Known rows, with every step that occurs
fifu-vogofi-gesan-fudo-rore-firane: [ -4.3 -32.2 -19.6 -57.0   1.9  -6.5 -39.1 -78.7  17.1   8.2  -4.3  -4.5
  41.8   5.7  -8.1   9.7  37.8]
tuneb-lidas-fifu: [ 54.4  10.6  -7.3  -8.0  27.2  17.3 -13.7  27.7  36.8  -6.1  25.3   9.5
  17.0   6.7 -14.4   1.9   6.4]
gasuv-fudo-fifu: [ 39.9   2.0 -22.2 -22.0  -1.9   3.8  11.9 -12.9   8.0 -20.0   4.8 -21.0
  19.8  -2.3  -1.0  -4.6  12.6]
fifu-vogofi-gesan: [ 15.2 -34.6  -5.5 -36.0  15.5   5.2 -23.2 -71.1  25.4   4.8   7.3   5.6
  36.2  -9.0 -21.1  -0.3  16.7]
gesan-fudo-rore: [ 22.8  10.4 -21.6 -48.1 -15.2   0.1 -18.8 -10.1  -3.2 -23.8 -15.0 -13.3
  20.4   7.9   0.1   7.6  -0.1]
firane-rore: [ 14.2   3.6 -20.9 -36.6  22.1  13.1 -31.6   5.5 -20.1  -2.9   4.6   2.5
 -14.2  11.2 -17.5  -5.5  17.8]
rozif-fudo-fifu: [ 30.5  10.9 -16.9   5.0  10.9  -1.4  -4.4  -9.8 -11.8 -23.5   5.7  -2.6
  26.3  -3.0 -31.0  -3.7  19.1]
fudo-rore-firane-fifu-tuneb: [  5.6  -8.0 -45.4 -34.1  32.6  -1.5 -25.7 -25.7   0.4  -3.1  30.4   4.8
  -4.7  33.3 -34.4   1.0  35.5]
tuneb-lidas-fifu-vogofi-gesan-fudo-rore-firane: [ 18.8 -18.5 -16.6 -37.3  26.2   0.2 -37.5 -35.9  46.6   9.3   9.6   6.7
  46.4  10.7  -3.1  13.6  45.8]
firane-fifu: [ 20.5  -5.7 -26.6  -6.0  26.6   8.6 -14.5 -13.7  -0.6 -11.1   8.5  12.6
  10.6   3.9 -34.8   2.8   5.5]
rore-firane-fifu-tuneb-lidas: [ 26.6  -5.7 -41.0 -14.4  62.1  13.4 -31.0   1.9  31.0   2.1  40.3  15.7
  15.2  35.3 -44.5   1.7  42.9]
tuneb-lidas-fifu-vogofi-gesan: [ 40.8 -21.7  -0.8 -17.0  37.6  12.4 -22.3 -26.7  55.6   6.7  18.5  15.3
  43.2  -3.4 -16.0   4.8  26.9]
rore-firane-fifu-tuneb-lidas-gasuv: [ 25.6 -13.8 -42.6 -25.8  67.6  16.0 -20.0  24.9  47.7   5.9  48.2   9.6
  13.9  36.4 -45.4   9.5  41.3]
vogofi-gesan-fudo-fifu: [ 35.2  -1.0 -22.3 -20.3  12.6  -0.4 -27.1 -47.7  18.8  -2.6 -35.8   0.3
  66.1 -15.6 -36.8   3.3  34.2]
vogofi-gesan-fudo-fifu-tuneb-lidas: [ 56.2  -1.5 -27.3 -19.0  49.4   5.9 -26.1 -31.4  52.6  -6.2 -20.4   5.5
  78.6   2.0 -41.6   2.0  51.0]
gasuv-fudo-rore-firane-fifu-vogofi-gesan: [-12.9 -39.0 -28.9 -50.0  11.8 -10.0  -7.9 -74.5   6.4  -3.4  14.9 -10.4
  15.6  12.2  18.8  11.3  34.3]
lidas-gasuv-fudo: [ 28.4 -11.6 -10.4 -52.6  -4.9  14.0  25.2  32.4  27.0 -19.4  28.9 -29.3
   3.9   5.2  13.7  12.5  -9.5]
rore-firane-fifu-tuneb: [ 13.4 -10.8 -37.8 -19.6  41.1   7.0 -29.3 -14.8  13.9   3.1  37.4   8.9
   7.0  29.0 -51.8  -0.4  42.4]
tuneb-lidas-fifu-vogofi-gesan-fudo-rore: [ 30.7 -17.7  -8.3 -32.0  24.5   1.5 -26.3 -33.6  50.7  -1.6  -1.7   5.4
  53.1   0.9  -0.4  13.1  31.4]
rozif-fudo-rore-firane-fifu-vogofi: [-17.2 -20.9 -26.1 -21.6  16.2 -12.1 -19.9 -45.4 -20.7 -14.1  27.5   3.3
   4.2  19.9  -9.5   9.2  31.1]

Rows
[-11.0 -18.4 -36.6 -43.6   6.9  -8.6 -35.7 -44.2   1.4  -3.2   0.1  -4.2
  26.1  18.7 -14.5  12.9  32.1]	gesan-fudo-rore-firane-fifu-vogofi
[ 59.5   4.3 -18.7 -25.4  49.1  20.8 -12.4  17.8  48.4 -15.4  33.8   4.3
  22.2  25.6 -28.2  -5.7  17.1]	fifu-tuneb-lidas
[ -0.4 -11.2 -35.5 -36.6  18.2  -7.2 -38.3 -58.4  -0.1   0.3 -23.9   5.8
  39.8   6.8 -19.8  16.0  36.8]	vogofi-gesan-fudo-rore-firane-fifu
[ 36.9 -10.4 -32.3 -62.7  38.6  13.0   8.1  33.6  55.2 -11.8  52.6 -20.4
   6.2  42.3   6.7   9.4  27.3]	fifu-tuneb-lidas-gasuv-fudo-rore-firane
[ 28.1  -9.6 -22.1 -24.5   4.3  -0.7 -24.5 -37.9  22.4  -7.5 -16.1  -9.0
  56.0  -6.5 -32.8  -0.4  31.2]	gesan-fudo-fifu-vogofi
[ -3.8 -36.5 -26.4 -30.4  26.1  -8.4 -27.8 -81.2  17.8  -5.1 -19.7   9.3
  50.7  -2.8 -20.0  13.7  34.7]	firane-fifu-vogofi-gesan-fudo-rore
[ 59.7   2.5 -26.7 -22.2  35.9   9.9  12.2   4.3  45.7 -21.9  19.8 -17.1
  33.1  15.6  -9.0  -5.9  31.3]	gasuv-fudo-fifu-tuneb-lidas
[  9.3  -1.8 -25.1 -56.9 -17.0  -0.4   2.3 -14.1 -12.3 -16.0  26.1 -26.9
 -13.6  21.5  30.3   4.0   5.8]	gasuv-fudo-rore-firane
[ 19.9  -8.5 -40.0 -42.3  37.0   2.1  -0.2  -6.2  23.5 -17.9  34.4 -11.0
   3.4  38.5  13.7   7.9  32.4]	gasuv-fudo-rore-firane-fifu-tuneb-lidas
[  5.9 -24.1 -38.5 -59.8  24.1   1.8  15.3  11.4  29.4 -11.7  41.5 -23.8
  -1.9  31.9  -1.0  15.3  29.9]	lidas-gasuv-fudo-rore-firane-fifu-tuneb
[ 15.4 -30.6  -5.3 -42.0   5.3   1.4 -29.1 -68.2  30.2  -1.0 -12.0  -2.2
  56.2 -10.4 -14.9   7.8  24.1]	fifu-vogofi-gesan-fudo
[-15.3 -34.3 -38.3 -36.7  28.9  -7.3 -34.5 -78.6   0.2  11.0  13.8  13.2
  15.5  13.9 -23.6   6.2  40.3]	fudo-rore-firane-fifu-vogofi-gesan
[ 54.4  -8.8 -29.2 -30.3  52.1   8.9 -15.9  -8.4  70.1  -2.1 -12.3  -0.2
  78.5   2.6 -42.8  10.5  49.9]	vogofi-gesan-fudo-fifu-tuneb-lidas-gasuv
[ 15.9 -12.4 -49.5 -40.4  57.4   7.4 -16.3  14.1  33.2   0.7  42.4   6.6
   3.7  41.3 -28.6  10.8  35.5]	fudo-rore-firane-fifu-tuneb-lidas-gasuv
[ 52.9  -0.6 -27.6 -29.4  32.3  17.1  18.7  40.8  50.2 -14.7  22.4 -15.2
  28.5   9.8   3.6   8.1   9.0]	tuneb-lidas-gasuv-fudo-fifu
[ 24.1 -17.8 -39.1 -34.5  56.1  13.5  -1.5  26.0  50.5  -4.0  49.5  -5.2
  13.4  37.4 -16.2  13.4  41.8]	rore-firane-fifu-tuneb-lidas-gasuv-fudo
[ 43.0 -21.5 -22.6 -36.0  35.3  14.3  15.8  16.2  61.2  -9.2  28.2 -14.8
  35.3   8.3   7.1   8.1  18.0]	tuneb-lidas-gasuv-fudo-fifu-vogofi
[ 32.5 -17.3 -37.3 -36.5  58.4   8.6  15.5  18.7  52.4 -21.8  31.3  -6.4
  17.5  30.1  -5.0  14.0  24.6]	firane-fifu-tuneb-lidas-gasuv-fudo-rore
